What can hang from each mark
Q812: Q103 Q709
Q103: Q18 Q812
Q217: Q526 Q709
Q18: Q103 Q709
Q709: Q18 Q217 Q361
Q526: Q217 Q901
Q901: Q526 Q709

Every row comes from one small tree of marks. Brackets hold a mark, then the marks that hang from it, in the order of their numbers. Every link used is in the known rows. Which tree was each row made from?
Known rows
{Q709 {Q18 {Q103 Q812}} {Q217 {Q526 Q901}} Q361}: [ -3.6   0.5   4.6   0.9  -6.5 -19.7  -8.6  -7.3 -16.4  -7.7  -2.0   8.4
   8.4 -27.8  -8.0  -7.8  32.5   6.7   0.8   7.8]
{Q103 {Q18 {Q709 {Q217 Q526} Q361}} Q812}: [  4.2   3.2  17.6   1.2  -0.5 -12.5  -2.9  -6.8  -9.2  -0.8  14.3   9.6
   2.2   7.5   1.0  -1.8  15.7 -13.3  -2.3  -0.4]
{Q18 {Q103 Q812} {Q709 Q217 Q361}}: [  2.7  15.8  20.6   6.9  11.8 -13.9  -1.5  -0.3 -37.5  10.0   5.8  57.7
   1.8  16.5  -1.5  -8.5  73.8   2.5  -5.5   4.7]
{Q709 {Q18 {Q103 Q812}} {Q217 {Q526 Q901}}}: [ -3.0  -7.7   3.4  -7.1  -9.7 -12.2  -3.9  -6.1  18.1 -16.9   5.0  -8.0
   9.2 -38.4  -8.4 -15.1  16.1   5.2   1.2   3.5]
{Q18 Q103 {Q709 {Q217 {Q526 Q901}} Q361}}: [  2.1  12.6   5.3   2.2  16.2 -13.8  -0.5   1.8 -28.9  -3.0   5.4  24.2
   1.0   9.2  -8.4 -11.3  68.8   2.6  -9.2  -1.9]
{Q217 {Q526 Q901} {Q709 Q18 Q361}}: [  2.5  -2.3 -21.8   5.2 -12.6  -3.6  -2.8  -1.5   1.2 -12.0  11.4 -32.0
  -1.6 -20.7  -3.5   2.6 -12.3 -17.0  -2.8   0.4]
{Q217 Q526}: [  0.2  -9.3 -12.8  -6.0  -4.9   6.8   8.6  11.7  17.4 -17.1   0.3 -15.2
   0.9   7.4 -15.1   3.5 -33.7  -8.6   1.1  -4.2]
{Q709 Q217 Q361}: [ -1.5   2.0  -6.1   3.2  -0.8  -3.7   3.8  -1.6 -25.8  14.7 -21.8  20.2
   3.2  19.2  -1.5  -2.4 -11.6  16.8   4.2   8.8]
{Q526 {Q217 {Q709 Q18 Q361}} Q901}: [  2.9  -1.7 -12.7 -11.5  -1.3  13.4  -1.3  -2.7  -9.2   4.5  12.2   0.0
   0.4 -14.7  10.2   6.7 -18.0  -0.3   2.5  -2.0]
{Q812 {Q709 {Q18 Q103} {Q217 Q526} Q361}}: [  0.9  -0.5   0.1   6.7   7.7 -11.6  -3.0   4.7  13.3   8.3  -7.3 -25.6
  -2.2  -6.3  -9.2  -2.6   3.3   2.3  -6.7   2.2]
{Q103 Q18 Q812}: [  0.8  -4.6   6.9  -3.3 -13.3  -0.9   2.4  -9.8  14.1   2.1  10.2  -2.3
   1.0  14.6   6.9   7.3 -24.6 -17.8   5.3  -3.7]
{Q812 {Q709 Q18}}: [  2.5  -9.4 -12.9   2.5   3.3   3.1   5.7   1.4  30.4  11.8  -6.6 -36.7
  -6.5   4.5  -3.3   6.7 -36.2  -7.5  -2.9  -4.1]
{Q18 {Q103 Q812} {Q709 Q217}}: [  3.2  10.1  19.8   1.6   9.8  -8.9   1.8   0.3 -13.6   3.6  10.7  46.1
   2.4   9.2  -1.6 -13.3  61.7   1.1  -5.1   1.7]
{Q709 {Q18 Q103} Q217 Q361}: [ -3.7   2.6   7.4   6.8  -7.0 -14.4  -1.5  -1.4 -13.1  11.0 -14.7  -6.9
   5.0 -10.3  -1.4  -6.4  29.9  14.2   1.8   5.3]
{Q103 {Q18 {Q709 {Q217 {Q526 Q901}}}} Q812}: [  4.0  -1.5   9.9  -5.9  -0.6  -9.9  -1.7 -13.0   3.5  -8.1  18.7   4.6
   2.9  -0.5   2.2  -5.9   7.3 -14.1  -1.9  -2.8]
{Q901 {Q709 Q217 Q361}}: [ -4.9   8.1  -4.8   2.1  14.7   4.9   4.1   0.3 -12.1   7.6 -19.7  19.8
  -6.2  22.0   9.5   3.4 -22.9  15.1   2.2   4.0]
{Q901 Q526 {Q709 {Q18 Q103} Q217 Q361}}: [ -7.6   7.2   6.4   8.0   6.4  20.3   0.7   5.9  -6.0 -10.7 -16.0   4.9
  -6.6   5.6  15.8   6.2  -0.4  18.8   4.9  -5.1]
{Q812 {Q103 Q18} {Q709 {Q217 {Q526 Q901}} Q361}}: [  0.3  -3.7  -3.4   3.5  13.7 -14.9 -14.8  -4.5  19.4  19.1 -11.9 -60.6
  -7.8   5.7  -5.4   4.4 -25.2  -9.8  -8.9   3.0]
{Q18 {Q103 Q812} {Q709 {Q217 {Q526 Q901}} Q361}}: [  2.5  13.9  14.5   2.6  13.5 -16.5  -4.3  -2.3 -35.9  -3.1  11.5  53.9
   3.1   5.5  -6.7 -10.1  73.5  -1.3  -7.1   3.7]

Write each row's tree
[  2.1  -3.2 -12.3   1.0 -15.0  -3.1  -3.1  -1.5  22.6 -18.4  22.8 -26.0
   0.4 -30.0  -2.7  -3.7   0.4 -20.6  -3.5  -1.9]
{Q217 {Q526 Q901} {Q709 {Q18 {Q103 Q812}}}}
[-0.2  4.0  5.1  1.3  0.9 -0.3  2.5  0.3  9.3  8.4  4.7 27.5 -1.9 19.7
 -0.4  4.1 12.7 -9.1 -0.4 -1.1]
{Q18 {Q103 {Q812 Q709}}}
[  1.8  -6.1   2.8  -2.3 -10.4  39.2   7.2  18.4  13.5  -9.1   5.2  -8.4
  -2.1   3.5  10.2   9.9 -35.5   4.9   7.6  -9.9]
{Q901 {Q526 {Q217 {Q709 Q18}}}}
[ -1.0  -0.1  -4.6   1.3  -0.4  -6.0   1.3   5.4 -18.2  -0.1 -15.4  10.5
   4.7   8.4 -10.8  -4.6 -11.3  12.3   1.6   8.0]
{Q709 {Q217 Q526} Q361}
[  2.0  -4.2   1.1  -3.0  -7.8  41.2   8.2  18.9   9.5  -7.7   3.5   3.0
  -2.8  13.5  10.2  10.3 -38.1   5.3   7.4  -9.6]
{Q901 {Q526 {Q217 Q709}}}
[ -2.4  -6.3 -25.9 -11.5   6.0   7.6   5.0  -1.9  11.4 -24.4   2.2  -6.2
  -2.6   2.0  -7.4   4.0 -36.1  -7.4   0.1  -5.7]
{Q217 {Q526 {Q901 Q709}}}
[ -3.1  -5.7   6.6  -1.4  -9.8  -7.4   2.8  -0.3  20.9   2.2  -8.3 -23.6
   5.9 -21.1  -1.9 -13.3  13.0  12.5   2.1   0.8]
{Q709 {Q18 Q103} Q217}
[  2.3  -1.4   3.2  -1.0   0.4 -11.4  -6.6 -14.8   8.6   3.7   9.2  -2.5
  -0.2   5.7   2.8   2.7 -18.3 -13.5  -1.6   1.4]
{Q103 Q18 {Q812 {Q709 {Q217 {Q526 Q901}} Q361}}}
[-0.4  5.9  8.8  2.4  2.7 -6.0 -1.5  2.6  1.4  4.7  3.7 30.5  0.3 13.0
 -4.9  0.1 20.8 -4.9 -1.9  2.8]
{Q18 {Q103 {Q812 {Q709 {Q217 Q526} Q361}}}}
[ -3.0   2.4  -0.1   8.1  -9.0  -8.0   2.0   1.0 -14.5   9.8  -9.1 -11.8
  -0.2   3.6  -1.3   9.3  23.9  -3.1   2.1  -1.9]
{Q709 {Q18 Q103} Q361}
[  4.4  -4.1   7.8  -6.6  -6.7  18.6   4.9  17.2  19.5   7.8  12.2 -16.7
   0.1 -11.0   6.5   4.5 -25.8  -0.3   2.4  -2.8]
{Q526 {Q217 {Q709 Q18}}}
[  2.5   1.8  -4.4 -10.4  -2.1   9.7  -4.3  -4.2 -11.2   4.0  17.7  16.3
   1.6 -16.7  10.9   6.0   0.6  -2.4   2.4  -0.1]
{Q526 {Q217 {Q709 {Q18 {Q103 Q812}} Q361}} Q901}
[  1.6  -3.4  -6.5   6.9   6.5  -6.7   0.3  -1.1   7.5  18.8 -15.4 -22.1
  -3.4   1.9  -3.1   0.6 -19.8   6.0  -3.2   4.1]
{Q812 {Q709 Q18 Q217 Q361}}
[  0.8  -0.3   7.2   1.1  -8.6  34.4   4.4  18.7   2.2  -6.3   4.6  -0.5
  -2.4   6.6  10.2  11.0 -13.2   4.8   6.2  -9.5]
{Q901 {Q526 {Q217 {Q709 {Q18 Q103} Q361}}}}
[ -2.5  -6.4 -10.0  -0.7  -6.2 -13.4  -3.3  -5.7 -12.6  -7.4 -11.2 -16.3
   6.5 -25.4  -9.2  -6.2  -2.8  10.2   2.0   6.4]
{Q709 Q18 {Q217 {Q526 Q901}} Q361}
[ -0.1  -4.3  -1.0  -0.7   4.8  -9.3  -7.6  -4.0   5.8   8.4  -5.3 -48.6
  -4.7   7.4  -3.4   3.9  -5.7 -13.8  -4.6  -2.3]
{Q812 {Q103 {Q18 {Q709 {Q217 {Q526 Q901}} Q361}}}}
[ -4.6   1.9 -28.9  -7.8  12.5   4.6   2.6 -18.9 -18.1  -1.1 -13.1  21.7
  -4.2  13.2   9.3   3.3 -26.5   9.1   3.1   1.0]
{Q526 {Q901 {Q709 Q217 Q361}}}
[ -7.3   1.3   5.4   2.5   4.2  25.4   4.0   6.5  18.2 -17.3 -11.0  -6.7
  -6.0  -1.6  15.5   1.2 -12.5  18.0   5.3  -8.5]
{Q901 Q526 {Q709 {Q18 Q103} Q217}}
[  2.0  -6.7   2.9   1.1  -2.5  -1.2   0.3  -5.8  14.0   9.9  -0.8  18.7
   0.6  -1.6  -0.7   0.7 -25.9  -2.8   2.2   7.7]
{Q103 {Q812 {Q709 Q18 Q217}}}
